What can hang from each mark:
pozar: guver nidar
fonu: nidar vezul
motoket: nidar
vezul: fonu pozar sesit
nidar: fonu gulu pozar sesit sosilel veze zegil
zegil: guver tifam
sosilel: guver
tifam: sosilel zegil
guver: fonu pozar sosilel veze zegil

Each row was made from one small tree. The marks that hang from a mark follow it in brackets, in alphabetical order. Every link used is in the known rows. Write each row's tree.
Known rows:
zegil[guver tifam]: [ -7   7  -2  -1  36  -6   0   4  11  14 -11   2  -2  -5  -3   0  -3   5
 -14 -22   1  -9   6   8   3  -1  -6   4  -7  -4 -12   0   2  -5   9  17
   6  33  -7  -2   5]
vezul[fonu pozar[guver] sesit]: [  6 -12  10   6  -8 -14  17  20  19 -22  17   8  12  45   3   1  -2  -1
 -30   8  -9  -4   1  15   0   4  18   4   7  -9  -6   2   9  -1 -14   9
   4  -1   9   0  -5]
fonu[vezul[pozar[guver] sesit]]: [  6  -4   3  11 -14 -17  13  14   0 -10   4  -3   3  22   0   1  -3  -2
 -10  14  -1   1   5  12  -2  -1  16   6  -1  -5   7   6   3   1  -4  -6
   1  10   7  -3 -11]
fonu[nidar[pozar veze zegil] vezul[sesit]]: [  4 -12  -7  25 -30   3  10   4  -6   8  -3   1  -7  14 -10  -3   4   1
   1  29  -1   5  -5  28  -8   6  -5 -12  16   7  25   1  -2   2  -1 -19
   1  -5   3  -5   4]
sosilel[guver[fonu pozar veze zegil]]: [  3 -12  16 -10 -10   8  -8  -8  -5 -28  12  -4  11 -26   6  10  -2  -6
  -7  -1   7 -15  -3 -34   2   0  15  29  -3  -8 -10   4  10   3   2   2
  -1   5   0  10 -30]
tifam[sosilel[guver[fonu pozar veze]] zegil]: [  1  -1   4 -12 -10 -11   7   8 -14  11  -3  -3  -6 -32   7   0  -7   4
   8   0   7  14   0 -11  -4   2 -16  15  -3   1   3  -6   4  -2  12  -3
  -5  -6  -3   9  12]
motoket[nidar[pozar sesit sosilel veze]]: [ -6  -4  -1  -7  -5   6   3  12  10   9   1   4  -8   8  -6   7   3   7
  25   0  -5  13   8   7 -14  14  -3 -21 -12   4  22  -7 -10  -2  12  -4
  -4  -8   2  -5  12]
guver[fonu[nidar[gulu]] sosilel]: [  7   4 -10   7 -10  12   6 -10 -12  -6   6   0   1  -6   6  14  -6  -1
 -15 -10  -8 -11  -6 -15   6 -20  12   7  14  -1  -6   4   7   8  20  -4
  -1  -6   0   9   0]
fonu[nidar[veze] vezul]: [ -1  -9  -5  21 -27  -1  13  -3 -13  23  -1  -2  -9   1  -6  13  -9  -2
   1  26  -4   1   2  16  -1   1   3  -4  16   1  16   2  -9   4 -10 -12
   3   6   1   0  -8]
pozar[guver[fonu zegil] nidar]: [  5  -5   2   4 -18   2  -3 -12   2 -43   9   5  11 -18   6   9  -1  -5
  -2   2   2 -12 -11  -2   9   4  14  15 -15   3 -11   1  -3   6 -19   1
  -3   3   2  15 -14]
motoket[nidar[fonu]]: [ -5  -7  10   2   9 -10  -9  -2   3  20   1  -2   3  12   4  12  -6  -2
   0 -12  -7   9   3   9  -4  -5   4  -8 -25   4   5  -7 -15   1  -2   2
  -1   5  -7  -3  -1]
tifam[zegil[guver[veze]]]: [ -5   8   5  -3  12 -12   6   7  -7  16  -4  -3  -9 -14   0   1  -9   1
  -9 -19  -1  -4  -3  10   5  -4 -18   2  -8  11   4  -9  -1  -1  20   9
   3  13  -6   0   7]
motoket[nidar]: [ -5   0   8   5   7 -10  -3   1   0  24  -1  -3   0  -3   3  19 -10   0
  -4 -18  -8   1   2  10   0  -7   9  -6 -29   5   5  -5 -14   0   5   4
  -1   2  -4   2  -1]
pozar[guver[sosilel veze] nidar[fonu gulu]]: [  7  11   0  -4  -7   5  -1 -15   7 -22   9   0  10  31   2 -23   2  -7
  12  -1   0  16   3   3  11 -11  13  -4   2   2  -7   9   9   5  -6   2
  -1  -8   4   2  -6]
tifam[sosilel zegil[guver[fonu veze]]]: [ -4   8   1 -13  -1  -9  10  10 -20  15  -5   0 -10 -28   5  10  -6   8
  -5 -13   3   8  -1   2  -3   5 -26  10  -2   7   4 -12   3  -2  26  -1
  -1   7  -7   3  23]
tifam[sosilel zegil[guver]]: [ -3   7  -2  -7   4 -17  10  12 -15  28  -8   0 -16 -21   2   4  -7   9
  -1 -12   0  14   3   7  -2   5 -33   8  -6   9   8 -11   0  -6  23   3
   3  14  -9   3  24]
pozar[nidar[sesit sosilel[guver] zegil[tifam]]]: [  0   8 -11   2  11  -3  -9   9  12 -14  -9  -2  -1 -15  -2 -28   6   3
  15  14   4   5   1  12  -1   8 -10 -26  -5   2   7  -2   6  -4 -11  -2
  -3 -30   3   1  19]
tifam[sosilel zegil[guver[pozar[nidar] veze]]]: [ -2  12   4  -8   4  -9  13   8 -13   8  -2  -3 -11 -22   3   0  -8   7
  -6 -11   2  18  -2  13  -1   8 -25  12  -7  10   8 -11   6  -2  23   1
   2  11  -4   0  21]
zegil[tifam[sosilel[guver[pozar veze]]]]: [ -3   2   0  -4  16  -6   0   3   8  19 -11   1   1 -12   4  -4  -6   4
   7  -5   4   8   5  -5  -2   0   2   4  -7 -11 -12   4   2  -4   2   7
  -1   1  -1   1   3]
guver[fonu[nidar vezul[sesit]] veze]: [  0  -3   7   7 -32   7  13   0 -20 -18   6  -3  10 -12   8  21  -8  -4
 -21   8  -2 -16 -10   0  -3  -6  21  -2  10  -6  -1  -2   4  10  11 -15
  -7 -14   5  -2  -9]
vezul[fonu sesit]: [  2 -15   8   5 -12 -15   7  10   7   4   8   4   9  25   4   7  -5  -2
 -23  -1  -9  -7   1   9   2  -4   8  -5   3  -9  -9 -10  13  -1  -3   5
   3  -7   5   1   0]
sosilel[guver[fonu[vezul] pozar veze zegil]]: [  5 -15  14  -6 -15   6  -7  -7 -11 -26  12  -6  12 -25   6   8  -2  -6
  -4   8   9 -14   0 -30   0   1  17  29   1  -9  -7   5  12   4  -1  -4
  -1   9   1   9 -34]
guver[sosilel veze zegil[tifam]]: [  2   8   5   2  -2  22 -15 -10   0   3   3   3  11 -10  11  10  -9  -2
   6 -22  -5 -20  -9 -15  12 -16  22   9  -4  -6 -18   0  15   7  28   6
   5  -9   1  -1 -25]
zegil[guver[fonu pozar] tifam]: [ -4   3   1  -4  37   1   1  -1  10 -14  -5  -2   4 -18  -1   3  -1   4
 -23 -20   5 -10  -2   2  -1   3   3  21  -5  -4 -16  -1   2   0   0  13
   3  41  -4  -2   4]
guver[fonu]: [ -3  -6   2  -1   3  -5   2  -2  -5 -10   0  -1   0 -15   6  22  -5  -2
 -17  -7  -1 -13  -7 -14   1  -4   5   9  -7  -4  -8  -4  -4   2  -1   0
  -5   6  -1   7  -1]
guver[fonu[nidar] veze zegil]: [ -1  -4  11   4 -29  23   0 -11 -21 -27  13   4  12 -30  12  36  -8  -4
 -21  -4  -4 -32 -20 -16   2   1  16  10   3  -4 -12  -4  -2  10  10  -7
  -2 -14  -2   1 -22]
nidar[gulu pozar[guver[fonu]] sesit veze]: [  3   3  -9 -19 -15   6  11   5   7 -16   3   9  -7  30 -14  -7  17   2
  32   6   6   3  14 -11  -8   6  -7  -9  23  -1   5   7  -3  -3 -14  -5
  -6 -10   9  -6  12]
pozar[guver[zegil]]: [  1  -7   7  -3 -13  -6  -8  -4   6  -3   3   4   7  -7   3   4  -4  -6
   9   2   0 -10  -4 -13   6  -1  11  13 -13   2 -11   3 -10   0 -10  10
   1  14   0   5 -27]
sosilel[guver[fonu]]: [  1 -13   3  -6   0  -9  -3   0   0  -3   0  -2  -1 -16   3   6  -3  -2
  -3   0   5  -9   6 -28   2  -7   2  13  -4  -9  -4   6   6  -2   1   5
  -4   6  -4  17 -12]
vezul[pozar[nidar[fonu gulu sosilel]]]: [  3   7  -2   9  21  -4  16   6   5 -28  11   1  -5  32  -1  -2   3   4
 -24   6  -5  13   2  13   0  13  -6  -6   0  -5   8   4   0  -3  -6  -2
   5  -2  -1  -4  11]
fonu[vezul]: [  1  -5   1  10  -2 -16   3   1 -12  15  -3  -7  -4   1   2   6  -8  -3
  -4  11  -1  -1   6   2   1  -3   6   1  -3  -1   6  -1   0   0  -2  -6
   1  16   1  -1 -13]
zegil[guver]: [ -4   4   6  -5  20  -9   3   3   0   4   0  -2  -9  -2  -3   7  -4   1
 -20 -16  -2  -5   6  -2   4   0  -9  11  -7   2   0  -1   5  -5  18  12
   6  36  -7   2  -2]
nidar[gulu]: [  1  10  -4   0  10 -11   7  -3  -8  18  -1  -3  -3  13  -3   4   2  -2
 -13 -11  -2  -1   8  -4   5  -8  -4  -5   2  -3  -7   4  -6  -5  -3   4
   3  -2   0  -3   4]
pozar[guver[sosilel zegil]]: [  5  -4   2  -3 -16   2 -11  -7   8  -2   5   3   6  -4   5  -1  -5  -5
  15  -4  -3  -8  -2 -19  10 -11  18  18  -9   3 -11   5   0   3   5  10
   2  13   2   9 -30]

Which tree is each row?
[ -8 -13  -7   6  12  -2 -27  -4  12  39 -20  -4  -4  17  -9 -20  14  -2
  27  26   9  15   2  24  -7   7 -15 -11  14   1   6  -4 -15  -1 -52  -8
   2   1  -1 -12  12]  nidar[fonu[vezul] veze zegil[tifam]]
[ -1   8  -7   8  -1  -3   9 -11   2   0   1   0  -9  14  -8   6   3   0
  -3  -5   0   8   4  18  10   3  -7  -4   1   0   4   2  -1   0 -18  -2
   3 -11   5   7  16]  pozar[nidar[gulu veze]]
[ -2 -13  -9   9 -24   6  11  -2 -14  -2   1  -1  -3 -19   0  18  -2   1
  -8  23   0  -6  -4  -2  -7   9   5   1  16  -4   8  -2  -7   5  -7 -13
  -3   4   2   4   0]  guver[fonu[nidar[sosilel veze] vezul]]
[ -3  -1   0  -6 -12  -5  -7   2  -5  28  -1  -2   1  28  -7   3   7  -1
  26   2  -2  12  20  14  -9  -3   0 -18   4   1  11  -4 -15   1 -23  -9
   0 -14   2 -13  11]  motoket[nidar[fonu[vezul] gulu sesit veze]]
[  7  -2   5   5 -27  37  -1 -15 -17 -37  18   7   9 -17  13  27  -8  -1
 -12 -12  -8 -28 -20 -26   5 -10  21  16   8  -2  -7  -1  16  13  42  -9
  -1  -9  -2   6 -26]  guver[fonu[nidar[pozar]] sosilel veze zegil]
[ -2   4  -2 -11   1  -4  -5   8  -2  14   1  -2   5  18  -1  -7   7   2
  15  -1  -5  14  15   3 -13   2  -2 -28  -5   1   7  -7 -15  -3  -2  -3
  -1 -18  -3 -15  14]  motoket[nidar[fonu gulu sesit sosilel]]
[  6  -9  -3  -1 -17  -7   4   2 -13  -4   2  -2   2 -13   0   1  -1  -2
  -1  14   4 -10  11 -22  -2  -8   4   3  14  -8   1   9   6   0  -2  -5
  -3  -5  -2  10 -10]  sosilel[guver[fonu[nidar[gulu sesit] vezul]]]
[ -6  -2  -8   3 -26   8  11   9   2   8  -1   4 -10  -5  -6   2  -5   2
  15  22  -7   3   1   2  -7   9  -6 -21  17   0  14  -2 -11   1   3  -3
  -1 -18   3  -4   8]  fonu[nidar[sesit sosilel veze]]
[ -2   6 -17   4  28   8  -4  -4  12  27 -15   4 -11  24 -18 -16  22   5
  13   0   7   8   3  18  -4   9 -23 -16  14   5   6   5  -9  -8 -25  -2
   2  -8   2  -9  26]  nidar[gulu pozar veze zegil[tifam]]
[  4   1   8  -4 -20  27 -13 -14 -14 -24  14   1  12 -22  15  27  -7  -3
  -8 -19  -4 -28 -14 -31   9 -14  24  23   1  -5 -16  -4  16  12  29  -4
  -1  -9   2   7 -26]  guver[fonu sosilel veze zegil]
[  5   0  -5   0  31  -2  -8  -5  -1   0  -3  -1  -4  43  -8 -27  21   0
  -1   7   3  16   0   3  -8   5 -28 -19   8   8   7   1  -5  -9 -11  -8
   2   2  -9 -16  14]  nidar[fonu gulu pozar zegil]
[ -2   2   3  -2  15 -12   7   4  -6  -1  -2  -5  -8 -23   0   3  -6   2
 -15 -17   1  -3  -7   6   3  -1 -16  16  -8  11   2 -11  -3   1   9   8
   2  24  -5   3  10]  tifam[zegil[guver[fonu pozar]]]
[  0  11 -11  18   8   1   4  -3  -6  24  -9   0   0  -4  -4  -8   0  -1
 -14   5  -5  -6  -6  18   2  -6  -6 -21  10   5  -3   5 -15  -2 -12   1
   3 -18  -4  -7  12]  fonu[nidar[gulu zegil[tifam]]]
[ -3 -11  -5  -4 -14   0  -1  -6  22 -16   2   4  -1  16  -5 -18   7  -2
  25  24   4  26   2  11   0  18  -3  -5  -1   1   7   2  -8   0 -29   1
  -1   6   3   7   2]  pozar[guver nidar[fonu sosilel veze]]
[  2   9 -12 -14  -2   5  -5   7  11   3  -7   4  -9  28 -19 -30  25   0
  39  15   8   8  10   5  -8   7 -18 -22  22  11  13   7  -7  -7 -27  -5
  -4 -23   9 -13  19]  nidar[gulu pozar[guver] sesit veze zegil]
[ -1  -3   5 -15 -11  -5   3   4 -11   7  -1   0  -3 -17   7  11  -5   3
   3   3   5   8   8 -24  -4   2  -4  11  -1 -10  -2   3  10  -4  14  -3
  -5  -5  -2  10   1]  tifam[sosilel[guver[fonu veze]]]
[  3  -9  18  -7  -6   3  -7  -6   0 -14  10  -4   7 -15   3   1  -5  -6
   0  -1   5  -7   1 -28   5  -1  11  23  -7  -7  -6   5  10   0   6   7
   3   6  -1   7 -33]  sosilel[guver[pozar veze zegil]]
[  1  -2  -2  19   5   4   8  -1  -2   0  -1   2  -9   1  -2  -2  -5   0
 -13  10  -7  -2 -13  11  -2   2 -11 -15  -2  11  14   1  -7  -2  11  -4
   0  -2  -7  -2   1]  fonu[nidar[pozar zegil]]
[  0 -10  -5  -2 -18  -8  -1  -5  -3  25  -2  -1  -2  47 -13  -5  17  -3
  14  15   5  20  18  10  -5   1 -10  -3  28  -9   4   1  -6  -1 -31 -11
   5  -1   4 -11  10]  nidar[fonu[vezul[sesit]] gulu veze]
[  0   4 -13  10   4  10   6  13   5  -6  -7   5  -6  -6  -3 -19   1   6
   8  20  -5   0  -8  10 -12  11 -13 -35   9   7  14  -2  -7  -4  12  -5
  -3 -19  -3 -12  14]  fonu[nidar[pozar sesit sosilel zegil[tifam]]]
[ -4  14   1   0  37   6 -17   0  11  10 -10  -7   2 -11  -2 -20   2   0
  -8 -12   3  -2  -6  11   5  -6  -1   2  -4   9  -6   0   6  -1   3  10
   3  11  -1  -7   4]  nidar[zegil[guver[pozar sosilel veze] tifam]]
[  4   9 -15   6  -3   9  12  10  -8  -6   0   3  -7   6  -7 -20   8   4
   2  21  -5   3  -2   4 -11  10 -17 -36  18   9  16   1  -6  -6  12  -9
  -1 -25  -2 -14  16]  fonu[nidar[gulu pozar sesit sosilel zegil]]
[  4   1   7  14   0 -11  15  13  15 -40  10   3   0  40   1   4  -1   2
 -27  -4  -7   8  -4  23   2   4   3   2 -10  -8   6   1   8   1   3  -3
   3 -10   3  -2  12]  vezul[pozar[nidar[fonu]] sesit]
[ -2   5   4   0  18 -15   7   6  -2   9  -3  -5 -11 -16  -2  -2  -8   1
 -10 -16   0   1  -3  11   4  -1 -19  12 -11  13   5 -10  -3  -1  12  11
   5  26  -6   1   8]  tifam[zegil[guver[pozar]]]
[  2   9  -8  -2 -15   4 -14  -2  21 -13  -3   1  -2   4  -6 -26   4  -4
  37  11   2   9   0  15  10  -6   5  -7   0  13   8   5   4   5 -24   1
  -4 -22  12   8   7]  pozar[guver[sosilel] nidar[sesit veze zegil]]
[ -5  -7 -10   1  19   6  -9   2  18  25 -17   6 -15   6 -12 -13  13   8
  24  10   8  15   0  11  -8  16 -24  -6   3   3  13   3  -2  -8 -13  -3
  -2   0  -1   1  20]  nidar[pozar veze zegil[tifam[sosilel[guver]]]]
[  3   5  11  -8   2  20   0 -11  -1 -32  13  -9   9 -12  11   9 -10  -6
 -13 -16  -2  -5 -14 -23   7 -14  30  26  -1  -1 -10  -1  17  12  22  -1
  -5   5   9   2 -16]  guver[fonu pozar sosilel veze]
[ -1   2  -3  -4   4  -6   1   3  -4  27   1  -3   3   0  -2   2   4   3
   1  -7  -3  10  14  -1  -5   1   3 -14 -12   0   6   2 -10  -6   7   4
   1  -7  -3   2   5]  motoket[nidar[gulu sosilel[guver]]]
[ -4   3  10   1   0  11 -10  -6  -3   2   0   3  11 -15   9  16  -7  -2
  -3 -14  -2 -23 -10  -7   6  -1  13   3 -10  -8 -19  -3   0   3   6   5
   3  -8  -1  -6 -21]  guver[veze zegil[tifam]]
[  1   7   6   3  -3   5  13  -1 -19 -28   9  -5   7   0   7  20  -3  -3
 -26   2   2 -13  -4   0   0   0  18   3   6  -6  -2   2   7   7  -2 -13
  -5  -8   6  -2  -6]  guver[fonu[vezul[pozar[nidar[gulu]]]] veze]
[  1 -11   3   3  30  -3 -14  -2   9  -6  -4   0  -8  29  -2 -22  11   0
   3  11   1  15  -8   3  -8   9 -24 -14  -6   9  12  -5  -3  -6  -4  -6
  -2  11 -10 -11   5]  nidar[fonu pozar zegil]
[  2   9  -9 -10  14   2  -8   4  -3  13  -4 -10   4  -7  -7 -35  19  -1
   0  18   9  14   6 -10  -5  11 -10 -15  14   2   3   6   0 -10 -10   1
   1 -19   3  -6   7]  nidar[gulu sosilel[guver[pozar veze]] zegil]
[ -3  -2   9 -11 -11  -1   1  -2   4 -13   2   0  10  -9   7   6  -5  -7
   0   0   3  -8  -6 -15   3  -5  20   7  -7  -1 -12   4  -6   4  -8   6
  -9   5   5   5 -18]  pozar[guver[fonu veze]]
[  5   0  -3   2  18   1  -9   0  14  -5  -3   0  -6  11  -2 -23   6  -1
  11   4   1   6  -9  -1   0  -1  -5  -5 -10  15   9   4   2  -4   8   2
  -3  11  -1   1  -5]  nidar[pozar[guver[sosilel]] zegil]
[ -6   9  -4  -6  28  -6   3   7   4  20 -12   4  -5 -10  -1   2  -2  10
  -9 -18   2   2   9   6  -2   5 -13   7  -4  -5 -10   0   4  -7  14  12
   5  30  -8  -2  15]  zegil[guver tifam[sosilel]]
[ -2  -2  -1   3 -13  -5   3  -8  18 -10   1   3  -3   6  -5  -3  -2  -4
  16   7   2  11   0  15  10   5   5   4 -10   5   3   5  -5   3 -27   5
  -2   4   7  14  -2]  pozar[guver nidar[veze]]
[  4  -6 -11  -4  -9  -9   4   4 -10   9   1  -4   5  34  -4 -21  17   1
   2  24   2  23  15  -1 -12  10 -10 -18  21 -10   3  -2  -3  -6  -6 -10
   4   0  -1 -17   9]  nidar[fonu[vezul[sesit]] gulu sosilel]
[ -1   3   6   2   3  -3   5  -3  12 -25   5  -5  -6   1  -4  -2  -5  -3
   3   1   0  10  -3  10   4   5   4   9 -10   3   5  -3   1   4 -15   0
   0   2   8  -1   3]  guver[pozar[nidar[sesit veze]]]
[ -3  12 -12  11  14  -1  -4  -9   8  12 -10  -1  -5   5 -10  -9  10   1
   2  -1   3   6  -1  31   8   3 -12 -13   1   4   1   2  -5  -2 -34  -2
   3 -22   5   2  26]  pozar[nidar[gulu veze zegil[tifam]]]
[  2  -1   3  -8 -15  15 -12 -10   6 -15   4   5  17 -16  11   4  -4  -5
  12  -9   1 -18  -9 -21   8 -12  29  17  -3  -4 -22   5   3   8   2   8
  -4   2   4   6 -27]  pozar[guver[fonu sosilel veze zegil[tifam]]]
[  0 -10   8  -7  -6   7 -11  -5  -3  -9   2   2  11 -26   7  12  -2  -2
   0  -5   7 -22   0 -29   3  -4  11  15  -2 -14 -16   5   9   1   2   4
  -2  -6  -3  11 -22]  sosilel[guver[fonu veze zegil[tifam]]]
[  5   1  -4   8   2  12 -17 -10   4   8   0   4   5 -10   8   8  -7   1
   7 -19  -6 -18  -6 -13  11 -15  13  15  -7  -5 -16  -1   9   4  19   7
   8   4  -2   5 -19]  guver[sosilel zegil[tifam]]
[ -1   6   4  -7   3  -9  -7   4  -4  16   1  -2   5  23   0   0   2  -1
  12 -11  -6   7  13   6  -7  -9   1 -21  -9   2   2  -5 -14  -1  -7  -2
  -1 -17  -3 -14  10]  motoket[nidar[fonu gulu sesit]]
[ -4  15   0  -4  31   9  -4   0  10  12  -6   0   2  -2   1  -4  -6   4
  -8 -30  -1  -9   4   1   7 -12   7   5   0  -4 -13   3  16   1  30  16
   5  23  -3  -2  -2]  zegil[guver[sosilel veze] tifam]
[ -4   1  -3  -5  12  -4  -1   3   3  18 -12   3   2 -16   6   3  -5   5
   6  -6   4   1   4  -8  -3  -2   1   2  -4 -13 -14   3   2  -4   2   5
  -3  -3  -3   4   7]  zegil[tifam[sosilel[guver[fonu veze]]]]
